Each row was made from one path, in order. Every step used is in the known rows, and no mark comes twice. Write each row's path.
In the rows, 128 means zero.
Known rows
silum, febogu: [127 137 131 148 121 127 143 141  97 152 142 143 112 129 152 145 139 137
 142 131 116 112 111 115 141 130 127  88 121 139 152 118 142 142 110 128
 132 136 142 128 145 136 135 139  99 153 132 159 127 149 136 157  98 101
 113 108 146 147 147]
birat, koroda, vikulen: [172 137 134 141 141 138  96 116 116 146  97  98 125 114 127 118  87  91
 143 131 137 101 160 187 125 125 163 106 104 116 104 133 138 113 142 141
 122 108 103 122 137 119 149 104 108 141 108 155 130 108 127 150 139 102
  85  81 115 117 139]
muro, tuvote, febogu: [152 115 106 149 123 137 116 160  87 119 145 140 163 103 125 141 130 102
 148 133 101 117 111 150 158  87 115 136 121 124  98 162 142 151 146 127
 167 100  94 102 169 141 111 126 102 125  84 104 134 134 150 140 101  93
 117 111 141 140 104]
vepo, vegoz, birat, koroda: [200 115 135 149  95 142  91  94 102  93 115 114 129 102  81 103 113 112
 149  95 117 115 107 182 157 169  91  87 104 104 120 164 132 117 119 122
 103 124 100 166 134 154 116 112 123 102 124 163 133 142 111 175  88 123
  96 134  96  79 121]
tuvote, febogu, vepo, vegoz, silum: [155 157 103 189  87  99 115 101 116  79 168 145 179 132 119 141 120 147
 184 143  72 165 120 119 142 101 121  99 174  83 137 164 201  86  94  90
 116 132  93 155 145 132 128 148 118 109 108 130 160 151 112 188  82 135
  75 164 127  90 125]
tubu, silum, muro: [122 140 149 160 160 140 168 112 105 141 174 160 125 127 153 113 127 155
 147 142  98 105 150 134 146 112 107  84 124 124 114 141 171  94 137 110
 112 166 149 135 164 100 196 140 104 146 106 167 103 134 130 178 175 152
  94 124 125 117 141]
vegoz, silum, febogu, tuvote, muro: [141 167  99 180 132 138 156 133  79 122 187 167 132 147 163 100 112 142
 180 128  99 116 140 136 147 110 121 103 151 107 154 166 190 130  87 121
 161 154  98 128 172 123 137 165 125 136  94 133 136 151 103 208 103  94
  53 136  98 142 134]
vegoz, silum, muro, tuvote, febogu: [179 134  86 182 150 127 161 154  83  90 196 190 186  99 153 109 118 118
 164 132  67 113 140 128 177  70  85 107 105 131  93 170 191 116 145 139
 149 126  94 114 163 124 148 141 125 157  52 142  97 154 130 194 110 111
  68 121 125 126 118]
birat, febogu, tuvote, muro, reze: [158 122 102 138 158 154  93 177  69 125 136 137 128 174 149 105 133  84
 189 161 125 137 134 172 169  99 130 162 158 134 105 202 133 183 124 133
 198 191  82 123 194 138  71 131  91 114  99 151 187 152 106 175  97 104
  73 100 100 158  87]
febogu, vepo, vegoz, birat: [167 120 121 172  81  90 116  96 109  91 122 147 134 134  79 135 109 167
 138 124 107 137  77 134 133 147  98  71 156  80 116 130 157 122  87  92
  97 129 117 152 119 116 112 127 126 102 102 150 147 152 104 148  96 148
  98 164  84 104 144]
vikulen, koroda, birat, febogu, vepo: [150 130 116 143  97  68 129 147  52 145 151 143 129 164 135 163 132 140
 161 148 110 119 106 157 153 145 124 143 161 130 125 158 149 110 123 133
 116 108 114 115 190 114 177  84 102 131 101 165 163 114 141 157  63  97
  73 115  94 151 110]
tubu, silum, febogu, tuvote, muro, reze: [132 149 139 172 161 167 133 149  68 159 173 175 117 161 156 117 141 154
 180 172 100 116 154 155 161 104 116  84 143 110 115 187 178 161 113 126
 165 195 112 125 207 111 150 149  59 127 100 164 148 154 119 199 116 114
  58 109 119 132 134]
biku, koroda, silum, muro: [115 138 123 141 172 158 183 118 105 161 170 116 121 167 184 116 140 128
 143 156 145  95 148  97 147  96 119  70 159 126 107 139 177 125 148 170
 138 173 109 127 140  95 157 111 146 177  92 161 124  98 125 161 189 122
 107  95  97  98 140]
muro, reze: [155 126 122 116 144 134 111 149 142 136 123 144 137 133 134 137 146 117
 123 161 124 144 141 134 139 130 110 126 110 147 116 143 131 157 142 147
 131 147 121 123 129 125 103 124 106 130 117 160 142 148 127 113 110 135
 126 120 127 117 127]
birat, febogu, vepo, vegoz, duza: [125 143 128 156 103  83  77 119  80  80 127 129 136 165  90 136 124 127
 178 126  87 146  77 126 119 141 154 103 188 100 118 140 138 145  96  79
 121 154 122 172 161 140 110 105 112  95 102 164 157 132 108 205  58 124
  97 129 153 141  96]
mipit, vegoz, silum: [144 133 100 154 155 112 183  91 122  88 156 168 143 134 106 109  97 138
 146 107  99 183 149 135 122 104  90 112 107 111 140 130 171 110  87 139
  91 161  97 163 124 128 115 164 161 140 131 146 113 121 106 136 117 130
 112 158 124  96 145]
biku, koroda: [106 130 128 108 125 137 137 113 113 149 144 119 118 154 144 141 140 101
 139 145 152 108 126 111 139  94 121 121 141 129 128 142 136 131 123 155
 127 153 110 140 123 113 131 117 122 121 111 134 126 104 124 137 159 123
 141 122 135 104 108]
tubu, silum, febogu, tuvote: [ 86 145 159 168 127 159 172 115  65 142 148 162 102 156 142 138 139 173
 150 120  90 103 129 152 135 110 137  89 149  90 141 164 189 133  89 102
 134 148 137 117 187 124 185 160  67 116  98 164 127 130 137 182 110 118
  66 125 144 126 141]
biku, koroda, birat, febogu, tuvote, muro, reze: [157 141  84 132 148 142 114 165  37 156 169 141 115 186 167 118 162  84
 203 162 138 105 142 174 181  60 130 152 166 143 116 210 128 168 132 150
 202 187  63 115 207 150 105  87 118 129  90 165 183 105 109 171 137 107
  64  78  69 139  77]
koroda, silum, muro, reze: [167 136 125 159 193 147 157 161 129 147 148 147 150 153 175 117 144 141
 119 173 113 138 173 118 151 115 110  76 125 139  90 147 165 151 167 169
 137 175 128 107 147 113 133 118 127 195 104 189 143 134 128 138 139 144
  87  91 102 118 154]
vegoz, birat, koroda: [182 121 135 135 103 139 127 101 104 111 126 137 125 109 112 103 113 107
 146 118 124  97 115 164 148 164  97  90 102 134 112 175 121 129 132 130
 114 120 110 134 131 119 127 104 129  94 105 150 118 127 118 164 112 118
  96 120  85  91 135]
vikulen, koroda: [131 103 139 107 121 118 123 122 108 130 125 117 133 138 126 150 125 134
 121 136 149 134 123 143 144 157  99 136 119 126 120 135 150 132 133 158
 112 105 114 128 136 115 154 122 114 130 121 139 124 126 141 142 100  97
 137 136 130 124 108]
vegoz, birat: [169 118 117 141 103 110 141 111 128 114 138 152 131 112 117 103 124 130
 128 126 125 129 116 136 140 135 108  99  99 125 126 157 127 128 121 112
 121 126 123 120 117 115 117 122 147 110 109 152 112 141 126 135 122 142
 111 137  97 113 143]
koroda, birat: [150 144 104 145 115  95 147 127 120 150 151 132 131 113 132 127 136 142
 128 119 124 110 146 152 127 121 135 125 120 138 134 132 117 110 138 118
 134 123 120 105 138 145 158  96 142 155 140 140 129 103 136 116 142 136
  95 102  93 126 140]
tubu, silum, febogu: [110 138 150 165 121 143 171 113  94 161 165 167 112 126 153 130 149 162
 156 137 100 112 140 123 149 117 135  76 120 130 139 154 164 110 104 104
 109 152 156 129 173 117 182 141  76 140 134 172 108 144 152 174 128 113
 102 119 166 119 158]
birat, febogu, vepo, vegoz: [137 117 131 166 113 109  96 140  85 102 113 121 132 157 104 151 128 133
 172 127 100 147  82 129 143 129 143 119 185  91 125 137 153 122  84  97
 108 154 126 165 164 149 107 136  93 103 124 157 177 149 117 175  73 119
 107 140 138 133 114]
tubu, febogu, vepo, vegoz: [120 125 132 188  86  99  94 124  99 112 133 135 124 127  99 150 100 164
 153 153 101 115  78 132 124 137 121  97 175  80 123 148 189 110 108  94
 109 151 135 183 138 142 157 138  77  90 127 164 141 164 123 175  78 133
 100 164 123 132 126]
vepo, vegoz, duza, pivo: [123 123 128 142 101 101  66 106 118  56 117 120 122 111  67 113 140 138
 143 150 102 172  88 130 103 138 141  92 134  92  95  93 124 126 150 106
 126 136 112 167 131 143 138  97 140 112 148 144 147 101 112 159  98 138
 129 137 119 114 118]
birat, febogu, vepo, vegoz, silum: [154 131 105 175 104  89 120 115  96  72 133 148 139 163 121 125 117 134
 178 120  74 174 126 124 146 111 126 113 174  91 127 169 180  97  69 105
  88 161 115 170 150 136 119 150 111  99 117 180 160 159 113 191  63 112
  74 158 137 102 126]
birat, koroda: [144 130 142 120 126 154 114 122 107 123 111 109 116 123 116 126 118 102
 143 125 120  96 132 157 140 157 121 124 124 139 118 149 126 127 145 142
 126 118 107 138 146 132 137 104 105 109 119 136 135 114 119 157 109 105
 107 110 114 110 113]
biku, koroda, silum, febogu, tuvote: [ 76 141 139 154 129 168 177 126  66 160 142 113 105 199 178 153 146 154
 151 135 130  96 127 112 133  82 153  77 181  87 131 162 194 160  95 166
 161 158  97 105 167 122 147 139 105 150  81 153 151  82 135 165 128  94
  78 106 110 111 150]
koroda, birat, febogu, vepo, vegoz, duza, pivo: [141 140 108 181  75  61  76 123  52  66 132 138 114 141  75 125 147 146
 178 163  61 152  75 130 108 120 161  98 167  96  96 115 125 107 136  82
 127 140 113 152 176 137 162  62 135 116 128 173 181  92 113 168  63 135
  70 105  80 133 116]
febogu, vepo, vegoz, silum, muro, reze: [180 151  97 180 155 106 124 130 122  95 151 176 160 153 112 143 114 162
 155 166  74 161 135 102 149 125  77  60 146 108 103 135 205 132 112 135
  89 181 118 164 133 107 131 150 103 137  89 204 146 177  97 169  94 164
  64 158 100  93 147]

Which path is each row?
[154 122  96 222 132  89 139 144  57  88 170 190 159 123 108 123  72 171
 148 149  50 104  94 127 167 109  75  69 141  73  87 164 245 108 101 120
 100 151 123 176 149 116 186 161  81 122  57 180 104 183 124 220  64 119
  50 164 111 118 142]	tubu, febogu, vepo, vegoz, silum, muro, tuvote
[192  97 115 160  93 111 102 117  88  94 136 142 135 116 112 103 145 109
 170  95 113 147  96 159 168 124 100 107 122 112 135 179 131 114  93  92
 107 149 113 151 142 171  81 133 124 106 142 191 140 164 125 178  82 118
 103 125 132 119 123]	vepo, vegoz, birat, febogu
[210 139 124 185  97 101  80  81 105 105  96 115 135 115  73 131  77 126
 151 139 116 113 112 191 125 144 136  49 131  60 100 137 167 105 106 112
  84 102  91 144 131 105 127 102 107 114  93 177 148 130 109 173  95 128
  54 117  76  91 160]	febogu, vepo, vegoz, birat, koroda, vikulen
[188 106 101 174 109 131  97 126  51  89 148 135 129 148 104  75 132 113
 202 100 122 137  93 187 174 114 112 122 163  88 129 194 144 130  93  86
 167 165  76 158 181 163  74 150 127  98 104 150 165 156  95 213  89 108
  69 131  78 136  94]	vepo, vegoz, birat, febogu, tuvote, muro
[150 110 121 183 148 115 153 165  44 132 161 144 176 154 147 167 109 159
 136 176  94 105 111 126 172 125  92  83 171  86  58 155 213 136 160 160
 146  94  78  96 202  77 186 104  95 173  20 125 143 115 152 178  79  75
  72 107  87 136 122]	vikulen, koroda, silum, muro, tuvote, febogu, vepo
[178 120  91 205 147  97 131 158  42  75 151 175 162 147 113 132 101 143
 168 123  54 130 104 126 180  96  91  89 151  88  83 155 197 119  81 119
 104 152 104 154 189 124 133 156  94 135  56 186 134 170 120 207  54 105
  54 139 126 128 116]	birat, febogu, vepo, vegoz, silum, muro, tuvote
[127 141 137 184 102 108 112 129  90 126 131 128 121 142 111 181 123 176
 151 136 103 111  80 116 136 146 129  67 167  87 139  99 177 131  80  99
 108 143 135 153 150 134 131 137  74 129 126 159 158 162 118 168  60 116
  96 141 144 131 153]	silum, febogu, vepo, vegoz
[125 130 133 159 146 142 148 147  47 166 160 122 125 178 170 127 115 151
 154 150 142 118 137 152 160 147 122  99 170  88 125 166 200 145 111 167
 177 129  90 110 191 117 157 142 108 181  89 122 157 112 133 198  95  58
  61 110  83 154 139]	vikulen, koroda, silum, febogu, tuvote, muro
[173 110 139 189  77  86 150 105  75 134 149 137 134 160 118 155 119 199
 129 147 115 142  86 132 152 183  97  28 161  67 129 152 212 128  83 136
  88 114 112 137 156 104 152 118  97 152 101 192 150 146 139 186  44  86
  71 141  90 100 169]	vikulen, koroda, silum, febogu, vepo, vegoz, birat
[155 129 108 199 138 117 104 163  53 102 157 142 172 124 102 166 119 152
 165 141  76  98  74 133 171  97  93  82 175  75  79 124 184 135 134 107
 144 119  88 135 190 134 132 130  79 136  52 117 156 161 112 195  79 117
  74 121 120 140 104]	silum, muro, tuvote, febogu, vepo, vegoz
[147 147 112 149 159 158 109 175  72 145 147 150 121 157 152 130 133 133
 168 172 122 108 118 148 160 120 118 112 151 123 122 159 155 186 117 136
 185 173 103 116 187 133 101 144  84 143  92 144 165 165 109 170  93 101
  73 104  97 159 119]	silum, febogu, tuvote, muro, reze
[169  96 117 166  93 123 111 122  48  74 117 137 135 152  97 116 129 131
 170  86 105 140  92 184 154 116 111 109 144  76 135 187 148 140  80  90
 136 151  91 137 166 173  82 156 117  83 106 180 162 149 108 184  61 126
  73 135 114 122 109]	vepo, vegoz, birat, febogu, tuvote
[121 152 125 176 149 156 151 148  74 157 160 123 114 175 171 106 127 146
 163 146 120 114 140 134 144 121 154  96 181  97 130 161 183 146 106 129
 187 155  97 110 187 128 132 141 124 177  99 117 162 119 119 181 121  89
  60  99  81 152 151]	koroda, silum, febogu, tuvote, muro
[177 121 146 161  84 114  99  95  96  84 105 126 124 126  62 125  94 143
 154 127  97 111  85 160 142 177 102  67 146  84 105 155 149 119 103 103
  99 120  98 168 140 118 123  99 104  78  92 158 154 139  99 170  70 132
  83 146  71  75 133]	febogu, vepo, vegoz, birat, koroda
[100 124 129 125 137 155 163 109 123 155 148 107 115 168 166 123 147 122
 133 146 150 124 156 105 131  89 147 101 156 120 117 159 163 127 132 165
 133 155 103 122 131 111 143 111 156 150 114 143 131  73 137 133 184 113
 125 114 112  85 140]	biku, koroda, silum
[145 142 111 172 105  96 126  94 130  84 139 142 150 148  95 138 104 166
 143 130  83 164 128 111 122 125 118  96 160  72 125 141 192  99  81 114
  82 138 119 164 121 115 137 153 126 110 111 142 148 139 109 165  89 138
  85 174 119  83 144]	febogu, vepo, vegoz, silum
[132 124 105 161 159 154 172 152  57 149 196 128 158 144 178 132 144 109
 159 159 116  81 132 116 179  49 111  84 152 110  74 169 189 139 162 171
 167 142  69  97 185 110 149 108 124 179  50 130 121  99 143 181 157  90
  89  80 117 110 119]	biku, koroda, silum, muro, tuvote, febogu
[200 123  82 194 142 124 127 141  80  78 191 164 202 100 128 120 124 123
 165 112  67 129 128 149 193  78  71  87 120  95 103 161 196 109 135 123
 136 136  83 145 163 159 136 157 111 151  82 145 111 172 123 214  97 110
  73 128 140 106 117]	vepo, vegoz, silum, muro, tuvote, febogu
[115 144 154 199 103 116 136 102  78 146 152 147 111 140 111 158 138 192
 166 150  76 128 103 128 139 135 127  49 168  72 134 136 196 103  67  85
  86 160 156 162 176 114 177 144  52 115 120 170 143 161 133 194  94 131
  82 147 153 107 156]	tubu, silum, febogu, vepo, vegoz
[158 154  89 169  86  78 140 101  65 109 176 147 125 170 139 136 143 131
 199 135  89 135 124 128 155  70 126 105 180 113 145 183 183  89  79 119
  97 174  95 154 163 141 154 107 131 113 109 191 152 110 113 184 106 121
  68 133 107  80 122]	biku, koroda, birat, febogu, vepo, vegoz, silum
[185 115 145 143 110 147 150  99 121 117 124 125 126 126 133  82 120 125
 132 132 114 120 144 164 141 158 120  75 117 120  97 189 144 127 143 146
 118 112 104 120 142 116 135  95 155 133 100 163 129 101 128 153 118 117
  79 111  63  79 161]	vegoz, birat, koroda, silum
[153 152  91 197 135 102 163 157  70  88 187 191 179 126 144 137 104 147
 168 161  53 110 111 111 159  79  88  91 151 113  80 162 207 120 128 121
 136 125  96 113 174  85 157 141 121 142  23 130 116 147 127 185  92 118
  50 133 103 129 124]	vegoz, silum, muro, tuvote, febogu, vepo
[183 128 151 179  97 128 120  86 102 102 109 117 127 151  92 112  99 153
 145 131 101 128 114 154 138 176 125  49 162  67  87 175 173 116 111 124
  95 123  93 149 143 112 134 102 133 110 102 159 164 109 115 172  87 122
  58 135  55  60 163]	febogu, vepo, vegoz, birat, koroda, silum
[160 169  97 210 118 102 141 111  95  79 191 158 178 126 128 138 118 153
 190 145  62 143 120 111 159  96  93  71 172  93 127 142 211  84 115 101
 116 158 105 160 159 123 145 148 124 139  89 150 152 175  98 217  93 140
  59 142 107 100 122]	tuvote, febogu, vepo, vegoz, silum, muro
[151 129 152 137 139 163 137 114 118 137 115 102 121 147 145 107 114 117
 133 132 119 121 157 150 139 153 143 102 140 116  96 166 146 125 149 162
 129 123 112 131 151 127 146 101 132 143 118 135 148  86 131 153 122 100
  89 100  94  92 142]	birat, koroda, silum
[171 141 108 181 103 118 140 113 115 106 161 149 141 126 137 128 131 150
 159 109  91 147 132 120 158 127 107  76 112 107 170 145 183 107  81 120
  99 152 130 161 132 163 128 173 112 145 151 186 118 168 124 187  77 110
  88 143 156 106 159]	vepo, vegoz, silum, febogu
